Each row was made from one small tree. The marks that hang from a mark follow it in brackets, in the order of their numbers. Every link used is in the known rows. Write each row's tree.
Known rows
Q949[Q590[Q283] Q803[Q459]]: [-11.2  -6.8  -3.6 -47.3  32.6  -8.2  15.5  11.4 -11.9 -20.2  -2.6  20.7
 -13.4 -46.4   1.2  -2.1  -0.9   4.8 -20.0  12.5 -35.5  88.3  25.0 -19.7
  16.3]
Q86[Q925[Q590]]: [-17.2 -15.1  -9.1 -63.4  17.3  -0.3 -13.5   7.8 -17.0 -11.0 -22.4  21.5
 -39.6 -24.8  13.6  -5.5 -27.4 -40.7 -26.4   1.7 -17.2  28.9  22.0 -17.6
  29.6]
Q925[Q590[Q283[Q203]]]: [-20.7   1.7  -8.2 -19.2  18.3  -3.0  18.8  20.7   7.9  14.2 -19.6  -9.4
 -29.8 -40.4  17.9   8.6   9.0 -23.4 -19.3   5.5 -21.5  48.6  29.5  -3.2
  27.1]
Q86[Q203 Q590 Q925]: [-35.1   6.3  -3.7 -44.0  26.5   8.6  -7.3  38.8 -25.6 -19.1 -15.3  37.8
 -25.1 -48.2  19.1 -15.9 -16.4 -18.5 -26.2   3.6 -19.6   7.6  19.0 -23.4
  22.4]
Q86[Q590]: [-29.6   2.6   3.4 -32.5  22.8   3.0  25.2  20.8 -15.1 -27.3 -12.7  33.9
 -33.8 -32.4  23.5  -8.5  -1.5 -17.9 -30.8   4.4 -29.2  26.7  21.4 -19.5
  16.7]
Q590[Q283[Q464 Q803]]: [ -1.0   2.8  -4.8  11.9  28.7   1.2   4.4  28.7   0.5   7.8 -19.5  11.2
 -31.0 -31.4  23.7  24.7  29.2 -25.6 -19.0   8.9 -55.8  44.3  20.1  -8.6
   9.7]
Q86[Q590[Q283[Q203 Q464] Q459]]: [ -1.0   5.4   0.3  -1.7  22.4  11.6  32.7  38.3  -3.5 -19.7 -18.5  20.3
 -47.0 -55.2  25.5  19.5  17.8 -19.2 -14.2   6.9 -20.4  51.1  42.5  -6.0
  25.5]
Q283[Q203 Q446 Q803 Q925]: [-12.4  19.7  -6.9  -0.4  19.8   8.7  10.4  29.5  17.8   5.5 -14.3   7.2
 -12.1 -24.2  24.5  20.9  -6.0 -16.9 -18.5   5.4 -46.7  20.5  17.7  -7.7
 -15.8]
Q590[Q283[Q464 Q925] Q459]: [  3.5  -8.3   7.6 -25.1  21.9  12.9   2.0  16.6  -1.4  -3.8 -25.4  24.2
 -44.0 -20.2  24.5  14.2   5.1 -26.1 -16.7   7.3 -20.3  27.9  42.6   4.3
  26.5]
Q590[Q283[Q203 Q803 Q925] Q459]: [ -4.0  13.5  -0.5  -1.8  28.1  17.8  16.2  39.8  17.8   7.0 -13.7  13.9
 -40.5 -31.0  28.2  21.2  -9.7  -0.8 -13.3   2.7 -36.4  45.2  31.5  -4.3
  13.0]
Q925[Q590[Q283 Q459]]: [-18.1 -12.7  -6.3 -50.4  23.1   7.5   2.2  -1.7  -2.9  -6.2 -13.7  16.9
 -40.6 -24.3  23.3   5.8 -11.5 -20.9 -18.5   2.6  -5.8  53.7  37.7   0.0
  38.3]
Q925[Q590[Q283[Q203 Q446 Q464] Q459]]: [ -4.6  -4.4 -15.6 -17.6  12.9   7.3  12.1   6.6   6.7   2.0 -21.1  -3.6
 -28.4 -35.6  21.0  31.3  11.9 -30.2  -6.7   6.0  -9.3  49.9  45.2  11.4
  21.7]
Q283[Q203 Q446 Q464 Q590[Q459] Q803]: [ -7.5  12.4 -15.9  18.4  19.8  18.8  19.1  36.4  11.8 -11.5 -20.2  22.7
 -32.4 -43.8  25.1  46.8   5.0 -31.2  -8.6   8.2 -39.4  31.8  27.9 -13.2
  -1.8]
Q590[Q283]: [-23.6   2.7  -0.6 -24.0  28.9  -1.5   5.9   3.6  -4.7  -1.6 -18.4  12.5
 -19.4 -19.2  26.8   8.8  22.7 -19.2 -26.7   4.9 -28.9  33.7  28.6  -9.1
  16.8]
Q283[Q446 Q803 Q925]: [-16.0   9.2  -2.5 -19.1  22.1  10.3  -3.1  13.2   7.1  -0.5 -13.7  21.2
 -13.2  -6.8  25.9  13.3  -8.5 -19.1 -21.5   4.4 -44.8  21.3  18.6  -8.6
  -9.0]
Q949[Q590[Q283[Q446]]]: [-27.3   5.5  -4.4 -29.5  25.5   1.0   3.5  -5.4  -1.3   3.5  -3.7   2.1
 -10.3 -27.3  25.3  14.9   2.7 -12.8 -21.8   3.9 -19.0  48.5  29.9 -13.7
   4.3]
Q86[Q590[Q459]]: [-23.4  -0.8   2.3 -46.6  25.2  13.2  22.3  13.6 -17.7 -40.8 -10.8  48.7
 -40.2 -30.8  27.4  -3.2 -15.9 -13.6 -25.5   1.3 -14.9  32.9  30.8 -14.4
  19.7]
Q590[Q459]: [-25.5  -4.6  -1.1 -47.3  29.6   4.3  14.2  -5.7 -16.5 -33.5 -16.9  32.9
 -28.2 -14.3  23.2   7.4  -3.8 -18.4 -25.7   3.1 -20.6  15.6  24.9  -5.5
  10.5]
Q949[Q590[Q283 Q459] Q803]: [ -7.0  -1.2   0.5 -39.9  37.0   1.6   2.2  14.1 -14.6 -17.8  -4.4  21.2
 -34.4 -36.1  14.0  -4.4 -18.2  13.1 -16.6   4.4 -15.8  67.3  30.9 -15.1
  27.3]
Q86[Q590[Q283]]: [-22.4   2.8   3.9 -20.2  24.9   6.4  15.7  23.9  -4.8 -11.3 -10.4  23.9
 -33.3 -35.3  28.8  -0.9  11.9 -11.0 -27.6   4.5 -24.2  50.5  31.5 -16.1
  26.0]
Q283[Q203 Q446 Q803 Q925[Q590]]: [-12.4   8.4 -11.1 -14.5  11.4   8.9  10.5  29.5  20.9  17.9 -14.6  -1.0
 -26.1 -26.8  19.0  12.5 -25.2 -19.8 -13.6   5.0 -36.2  35.9  18.1  -3.3
   1.6]
Q925[Q590[Q283[Q203 Q446] Q459]]: [-17.7  -1.2 -16.2 -32.8  16.2   8.7  13.5  -0.2  11.6   2.4 -13.7  -1.7
 -22.8 -28.3  25.7  26.3  -2.5 -17.1 -11.3   1.5  -4.4  52.7  42.3   5.8
  21.3]

Write each row's tree
[ -7.5  13.1   1.3  -6.0  28.9  19.2  22.3  46.6  15.4   6.7  -1.0  12.3
 -48.0 -49.6  21.6  15.9 -35.3   1.1 -11.3   2.0 -32.4  59.5  27.4 -13.4
  12.7]  Q949[Q590[Q283[Q203 Q803 Q925] Q459]]
[ -0.1   2.1 -17.8 -14.8  22.3   6.2 -10.9  45.0  10.0  15.0 -14.1   1.1
 -46.4 -45.6  18.6  14.0 -14.4 -26.0 -16.1   1.5 -35.2  65.5  22.5 -18.4
  24.8]  Q86[Q925[Q590[Q283[Q203 Q803]]]]
[-23.1  18.3 -14.2   3.4  24.6   0.2  15.6  20.0   6.0  -7.0 -12.1   4.5
  -3.2 -28.6  23.7  28.6  13.7 -19.5 -19.6   4.0 -49.5  28.1  12.9 -13.6
 -18.4]  Q283[Q203 Q446 Q803]
[  1.0  -2.3   1.6  -1.8  20.9  24.9   7.4  45.3   7.6  -3.4 -22.3  42.9
 -64.9 -32.8  23.1  21.4 -22.5 -34.3 -14.2   7.9 -39.2  23.3  27.6 -11.5
  18.2]  Q283[Q464 Q590[Q459] Q803 Q925]
[  1.7   2.2 -10.9   1.0  26.6  12.0  -2.1   9.5   4.1  -7.7 -13.7  17.8
 -24.1 -18.0  31.6  41.4  21.5 -20.1 -11.6   5.1 -33.7  49.9  34.6  -2.7
   2.6]  Q590[Q283[Q446 Q464 Q803] Q459]
[  6.1  -7.0   2.2 -13.3  22.3   9.4  17.7  33.1   7.2  -0.9  -3.8  24.3
 -36.5 -51.8   7.3  18.3 -15.8 -23.8 -14.4  14.0 -57.2  75.6  23.9 -12.0
  10.9]  Q949[Q590[Q283[Q464 Q803[Q459] Q925]]]
[ -5.4   6.5   5.1  -3.1  16.3  -0.4  26.2  33.6   0.1  -1.3 -31.7   7.5
 -29.5 -33.7  14.8  10.4  11.0 -35.9 -20.1  10.1 -43.1   0.9  25.2   0.2
   7.2]  Q283[Q203 Q464 Q925]
[ -3.0 -14.9 -23.6 -52.5  17.5  10.2 -22.6   4.7   5.2  -2.7  -5.0  25.3
 -16.9 -29.5  15.3  26.2 -18.2 -34.5 -16.5   4.9 -33.8  90.7  29.1 -14.4
  14.7]  Q86[Q925[Q590[Q283[Q446 Q803[Q459]]]]]
[-15.8 -13.8   2.0 -65.1  16.0  11.3   6.6   4.0  -5.0  -9.7 -19.6  27.7
 -46.8 -17.1  16.7  -8.9 -46.8 -29.4 -20.4   3.6  -8.1  25.4  31.6   0.5
  32.1]  Q283[Q925[Q590[Q459]]]
[-21.2  -2.3   5.0 -39.8  21.0  22.5   9.9  19.7   3.3  -8.9 -22.7  43.4
 -52.0 -20.6  23.9   6.3 -29.9 -23.1 -22.3   4.8 -16.1  12.2  36.3 -10.1
  24.8]  Q283[Q590[Q459] Q925]
[  5.4  -2.2 -13.6   6.0  20.7   9.0  17.0  42.6  10.6   5.5 -17.8   2.9
 -50.5 -52.1  18.2  26.9   3.6 -23.1  -7.0   7.1 -34.7  64.6  29.0  -0.5
  25.6]  Q925[Q590[Q283[Q203 Q464 Q803] Q459]]
[-31.1   2.3  -4.6 -57.1  29.5  17.1  -6.8  30.9 -28.1 -33.8 -11.8  49.5
 -37.4 -45.6  24.0 -10.4 -32.2 -12.9 -22.5  -0.2  -4.1  16.1  28.7 -17.9
  27.9]  Q86[Q203 Q590[Q459] Q925]
[-27.8   7.1  -0.9 -25.3  14.2  16.5  -0.1  13.5  10.9   5.2 -22.0  26.0
 -22.7 -11.9  25.4  12.4 -13.2 -30.0 -23.7   7.9 -23.1   9.3  32.1  -9.7
   7.8]  Q283[Q446 Q590 Q925]
[ -5.9 -12.9   3.6 -32.5  10.2   1.0   8.5  20.1  -5.7   7.1 -29.7  10.2
 -46.0 -25.6   9.5  -6.0 -15.2 -43.8 -20.6   9.7 -27.1  18.5  25.1   3.4
  29.3]  Q283[Q464 Q925[Q590]]
[ -0.7   1.9  -8.2  -4.1  27.3  12.2   2.5  13.6   0.6  -7.4  -2.9  13.5
 -32.9 -36.2  25.3  33.7  -1.3 -17.8  -8.1   4.0 -28.8  61.8  28.7  -9.9
   2.4]  Q949[Q590[Q283[Q446 Q464 Q803] Q459]]
[-37.3  -5.9 -12.8 -57.8  22.5   0.3 -18.2  21.7 -19.8   0.2 -21.6  14.8
 -24.9 -36.6   9.7 -15.6 -23.9 -29.0 -22.2   3.9 -12.7  10.1  15.6 -11.0
  31.1]  Q86[Q203 Q925[Q590]]
[  1.5  10.0  -2.1  15.4  18.4  23.9  22.8  61.2  16.6   0.7 -24.9  30.3
 -59.0 -48.2  20.3  28.4 -18.8 -30.4 -10.6   8.8 -44.4  23.1  27.6 -11.2
  14.1]  Q283[Q203 Q464 Q590[Q459] Q803 Q925]
[-13.5   8.0 -12.0  13.4  19.5  10.5   3.5  26.9   6.4   0.7 -20.2  23.4
 -28.5 -31.2  23.9  34.3  16.1 -39.6 -16.9  10.1 -49.4  26.9  19.1 -17.0
  -2.4]  Q283[Q446 Q464 Q590 Q803]
[-37.3   7.3  -1.9 -30.7  30.5  14.7  11.0  27.8 -10.6 -11.9  -6.0  31.3
 -29.7 -46.8  29.1  -5.2  -0.2   7.9 -18.6   5.4  -5.3  34.1  36.4  -5.6
  30.8]  Q86[Q203 Q590[Q283 Q459]]
[ -3.5  -6.9   6.0 -46.6  26.7   0.1  10.2  19.9  -6.1  -8.7  -5.6  23.6
 -22.5 -38.1   0.4  -8.6 -21.0   4.8 -18.6  13.6 -36.3  82.3  30.6 -14.1
  21.3]  Q949[Q590[Q283[Q925]] Q803[Q459]]
[-27.0   7.0 -11.9 -50.6  25.7  22.7 -23.0  20.7 -11.0 -15.1  -6.6  34.0
 -22.0 -37.3  33.0   8.4 -11.5  -2.8 -16.7   0.1   6.1  36.7  44.9 -10.9
  25.3]  Q86[Q203 Q590[Q283[Q446] Q459] Q925]
[-19.6   0.4  -0.1 -26.9  12.3   2.9  23.4  27.0   6.8   9.9 -23.6   2.2
 -37.2 -32.4  12.2  -7.9 -24.1 -28.7 -20.8   6.3 -25.5  19.9  24.5   0.0
  24.1]  Q283[Q203 Q925[Q590]]
[ -9.1   1.5 -12.0   0.9  20.9  20.9   5.1  21.9   2.7 -15.1 -18.5  37.9
 -37.8 -28.3  25.7  38.9   1.2 -33.5 -11.9   6.4 -34.9  31.9  27.4 -14.2
   2.4]  Q283[Q446 Q464 Q590[Q459] Q803]
[  7.8  -6.6   0.9 -24.6  32.9  -0.6   3.4  22.0 -19.1 -16.6 -11.4  16.5
 -39.1 -43.8  10.9   3.5  -2.4  -1.1 -11.0   8.8 -20.8  62.9  33.2 -11.0
  28.5]  Q949[Q590[Q283[Q464] Q459] Q803]
[-20.0   4.4  -7.1 -33.1   7.5   4.9  11.4  12.1  10.2  14.3 -21.8  -3.6
 -19.0 -23.0  15.1   5.2 -18.9 -30.1 -18.1   5.6 -17.9  22.1  29.9   4.7
   8.4]  Q283[Q203 Q446 Q925[Q590]]
[-13.2   5.9 -11.3  -3.3  14.3  15.5  21.6  19.7   5.0 -19.3 -25.2  20.5
 -27.4 -40.0  23.0  41.4  12.1 -36.5 -12.7   8.1 -19.4  15.5  37.6  -5.1
   5.7]  Q283[Q203 Q446 Q464 Q590[Q459]]
[-12.8  12.2  -6.5  -3.9  33.5  11.7  26.7  37.0   7.3  -4.6   0.9   7.4
 -40.0 -54.2  22.1  22.6 -17.9  -1.2 -12.4   1.9 -35.3  61.4  23.3 -18.1
   8.6]  Q949[Q590[Q283[Q203 Q803] Q459]]
[-14.3  15.4  -3.0 -10.7  18.0   6.7   6.9  14.1  18.0  16.9 -20.1  -4.5
  -8.1 -18.8  27.5  21.9  14.2 -13.7 -18.8   5.3 -23.7  27.2  39.1  -0.3
   2.9]  Q590[Q283[Q203 Q446 Q925]]
[ -1.6   1.5   1.9 -10.1  16.3   6.1  -6.5   7.6   5.7  12.0 -25.8   7.5
 -17.8 -11.2  24.1  22.5  22.7 -28.0 -19.1   9.7 -27.6  23.3  40.1   6.7
   8.8]  Q590[Q283[Q446 Q464 Q925]]
[ -8.4  12.6  -2.4  -2.3  24.2  12.1  -7.3  17.0  16.3  20.4 -11.6  13.2
 -16.3  -8.4  31.0  20.4   3.7 -10.2 -18.3   4.1 -39.6  42.8  29.9  -4.6
   0.7]  Q590[Q283[Q446 Q803 Q925]]
